Known rows, with every way that one mark hangs from another
pefeb(fiko): [ 1.44 -0.18 -0.54  2.34 -0.99  1.02  0.74  0.22 -0.49  0.51 -2.68  0.39
  0.29 -4.31 -0.15  2.10  0.04 -1.38]
pefeb(koteb(lelu)): [-0.17  0.89 -0.79 -1.93  0.42  1.99  2.53  1.16 -0.79  0.68 -0.15 -0.94
 -0.11 -1.59  1.23  2.19 -0.44 -2.79]
fiko(lelu pakon pefeb): [ 0.92  0.87 -0.29 -1.58  0.33  1.14 -0.99  0.89  0.09 -1.33  2.27  1.55
 -0.92  2.86 -0.36 -4.19 -0.44  3.90]
lelu(fiko(vapu)): [-2.24  1.82 -0.31  2.49  0.05 -1.84  2.12 -1.32 -0.54 -0.24  0.32 -0.20
  0.75 -5.00  0.50  1.78  0.06  0.65]
pakon(fiko(lelu pefeb vapu)): [ 0.34  0.88  0.56  0.68  0.25  0.01 -0.25 -2.45  1.06  0.17 -0.17  0.76
 -0.18  0.28  1.36 -3.14 -0.77  1.33]
vapu(fiko(pefeb(koteb(pakon)))): [-0.67 -0.33 -0.03  0.63 -0.37  0.50 -0.11  0.74 -0.54  1.13 -2.04  0.75
 -0.17  2.22  1.06 -0.56  0.87 -0.18]
pakon(fiko(vapu)): [-0.01  0.25  0.03  1.23  0.04 -0.23  1.19 -1.72  0.54  0.85 -2.20 -0.70
  0.07 -2.45  1.39 -0.51 -0.38 -1.08]
koteb(lelu pakon(fiko(pefeb vapu))): [ 0.65 -2.93  0.82 -1.00  0.45 -0.27 -1.09 -1.30  1.34  0.67  0.64  0.47
  0.41 -0.68  2.05  1.93  0.82 -3.84]
lelu(fiko): [-2.08  0.78 -0.74  2.76  0.05 -0.54  2.78 -1.09 -1.27  0.23 -0.46  0.49
  0.99 -7.23  1.53  2.54 -0.41 -0.65]
vapu(fiko(lelu pakon)): [ 0.26  1.41 -0.48  0.15 -0.49  1.37 -2.19  0.71 -1.00  0.09 -1.11 -0.27
 -0.17  0.98 -0.50 -3.34  1.55  1.70]
pakon(fiko(lelu pefeb(koteb) vapu)): [ 0.48  1.17  0.56 -0.42  0.29 -0.31  1.03 -1.74  0.71  0.32 -0.29  0.21
 -0.28  1.81  1.01 -3.10 -1.57  1.77]
pakon(fiko(pefeb(koteb(lelu)) vapu)): [-0.42 -0.09  0.53 -0.06  0.32 -0.74  1.32 -1.47  1.15  0.65 -1.05 -0.46
 -0.15  1.25  1.34 -1.08 -1.22 -0.62]
vapu(fiko(pefeb)): [-1.30  0.26 -0.21  2.12 -0.43  1.19 -1.47 -0.21 -0.11  0.81 -2.08  1.14
 -0.15  0.18  1.40 -1.15  1.50 -0.43]
koteb(pakon pefeb): [ 0.51 -4.03 -0.18  0.11  0.37  2.27 -0.93  1.28 -1.56  1.03  0.26  1.86
  0.21 -1.34  0.30  5.59  0.28 -3.76]
pefeb(fiko(pakon) koteb(lelu)): [ 1.84 -0.34 -0.32 -1.81 -0.69 -0.15  1.81  2.46 -0.71  0.00 -1.40 -2.04
  0.11  1.06 -2.20  1.32 -1.24 -0.73]
pakon(fiko(pefeb vapu)): [-0.40 -0.21  0.43  1.33  0.16 -0.68  0.72 -1.88  1.26  0.58 -1.51  0.30
 -0.19 -0.20  1.61 -1.39 -0.77 -0.10]
pefeb(fiko koteb(lelu pakon)): [ 2.48 -1.69  0.07 -1.48 -0.64  0.06  2.09  1.70 -0.82  0.89 -1.45 -0.78
  0.53 -0.54 -0.62  3.83 -0.72 -2.73]
lelu(fiko(pakon pefeb vapu)): [-2.28  0.93  0.08  1.36  0.12 -3.24  1.52 -0.30  0.12 -1.15  1.32 -0.01
  0.22 -0.29 -0.78 -0.50 -0.62  3.19]
vapu(fiko(pakon pefeb(koteb))): [-0.79  0.08 -0.22 -0.24 -0.39 -0.07 -0.34  1.74 -0.51  0.36 -1.87 -0.30
 -0.52  4.29 -0.48 -2.46  0.44  1.64]

Rows
[-2.12  1.16  0.09  0.33  0.20 -3.54  2.88  0.44 -0.26 -0.97  1.22 -0.61
  0.11  1.30 -1.17 -0.51 -1.36  3.60] => lelu(fiko(pakon pefeb(koteb) vapu))
[-0.34  0.79  0.15 -1.05  0.21 -1.65 -0.51  1.32  1.41 -1.44  1.46 -0.05
 -1.27  5.40 -1.51 -2.74  0.26  3.73] => fiko(pakon pefeb vapu)
[-0.18  0.91 -0.09  0.22 -0.38  0.93 -2.66  0.48 -0.31 -0.20 -0.42  0.75
 -0.44  3.17 -0.32 -4.27  1.17  2.62] => vapu(fiko(lelu pakon pefeb))
[ 0.73  2.37  0.36 -2.00  0.33 -0.69 -1.94  0.52  1.15 -2.02  3.37  0.62
 -1.27  6.11 -1.82 -5.22  0.21  5.82] => fiko(lelu pakon pefeb vapu)
[ 0.87 -0.87 -0.41 -2.85  0.45  1.25  2.64  1.63 -0.94  0.94  0.15 -0.54
  0.05 -0.73  1.36  3.30 -0.16 -3.10] => pefeb(koteb(lelu pakon))
[-2.56 -1.45  0.06  0.63  0.56  0.52 -2.70 -0.33 -0.48 -0.59  2.60 -0.48
  0.81 -1.49 -1.64  3.86  0.20 -3.03] => koteb(lelu(fiko(pakon vapu)) pefeb)
[-1.81  0.68 -0.23  0.21  0.32 -0.67 -0.38 -0.68  0.29 -0.70  1.74 -1.07
  0.67 -3.44  0.06  1.56  0.86 -1.62] => koteb(lelu(fiko(pakon vapu)))
[-2.25 -0.03 -0.25  1.34  0.44  0.59 -0.12 -1.54  0.25 -0.13  1.46  0.71
  0.82 -5.24  1.94  2.37  0.46 -3.01] => koteb(lelu(fiko(pefeb)))
[ 0.18 -4.74  0.85 -0.64  0.61  1.23 -3.10 -0.75  0.08  1.00  1.06  0.37
  0.74 -0.21  0.26  4.90  0.48 -5.90] => koteb(lelu pakon(fiko(vapu)) pefeb)
[ 0.80  1.37  0.17  0.56  0.11  0.46  0.20 -2.25  0.37  0.45 -0.85 -0.27
  0.06 -1.90  1.18 -2.22 -0.38  0.39] => pakon(fiko(lelu vapu))
[ 2.61  0.50 -0.42  0.43 -0.93  0.73 -0.43  0.94 -0.68 -0.52 -0.99 -0.01
  0.03 -1.32 -1.85 -1.01 -0.31  1.70] => pefeb(fiko(lelu pakon))
[-0.18  0.34  0.59 -1.92  0.48 -0.94  0.68  0.54  1.21 -0.26  1.83  0.32
 -0.71  4.55  0.27  0.43  0.16  0.50] => fiko(pefeb(koteb(lelu pakon)) vapu)
[ 0.26 -5.45  0.53 -0.48  0.62  2.17 -2.72 -0.53 -0.42  1.32  0.52  0.83
  0.90 -1.85  0.98  5.39  0.16 -6.82] => koteb(lelu pakon(fiko) pefeb)
[ 1.34  3.01 -0.21 -2.22  0.16 -0.05 -1.20  0.85  0.14 -1.59  2.41 -0.86
 -0.89  2.99 -2.14 -3.92  0.76  4.48] => fiko(lelu pakon vapu)
[ 2.51  1.49  0.02  0.12 -0.95 -0.56 -1.03  0.69  0.03 -0.98 -0.25 -0.68
 -0.19  0.99 -2.87 -1.76  0.19  3.00] => pefeb(fiko(lelu pakon vapu))
[ 1.69  0.37 -0.11  0.77 -1.02 -1.20 -0.07  1.23  0.21 -0.57 -1.58 -1.13
 -0.20  0.43 -2.64 -0.05  0.20  1.59] => pefeb(fiko(pakon vapu))
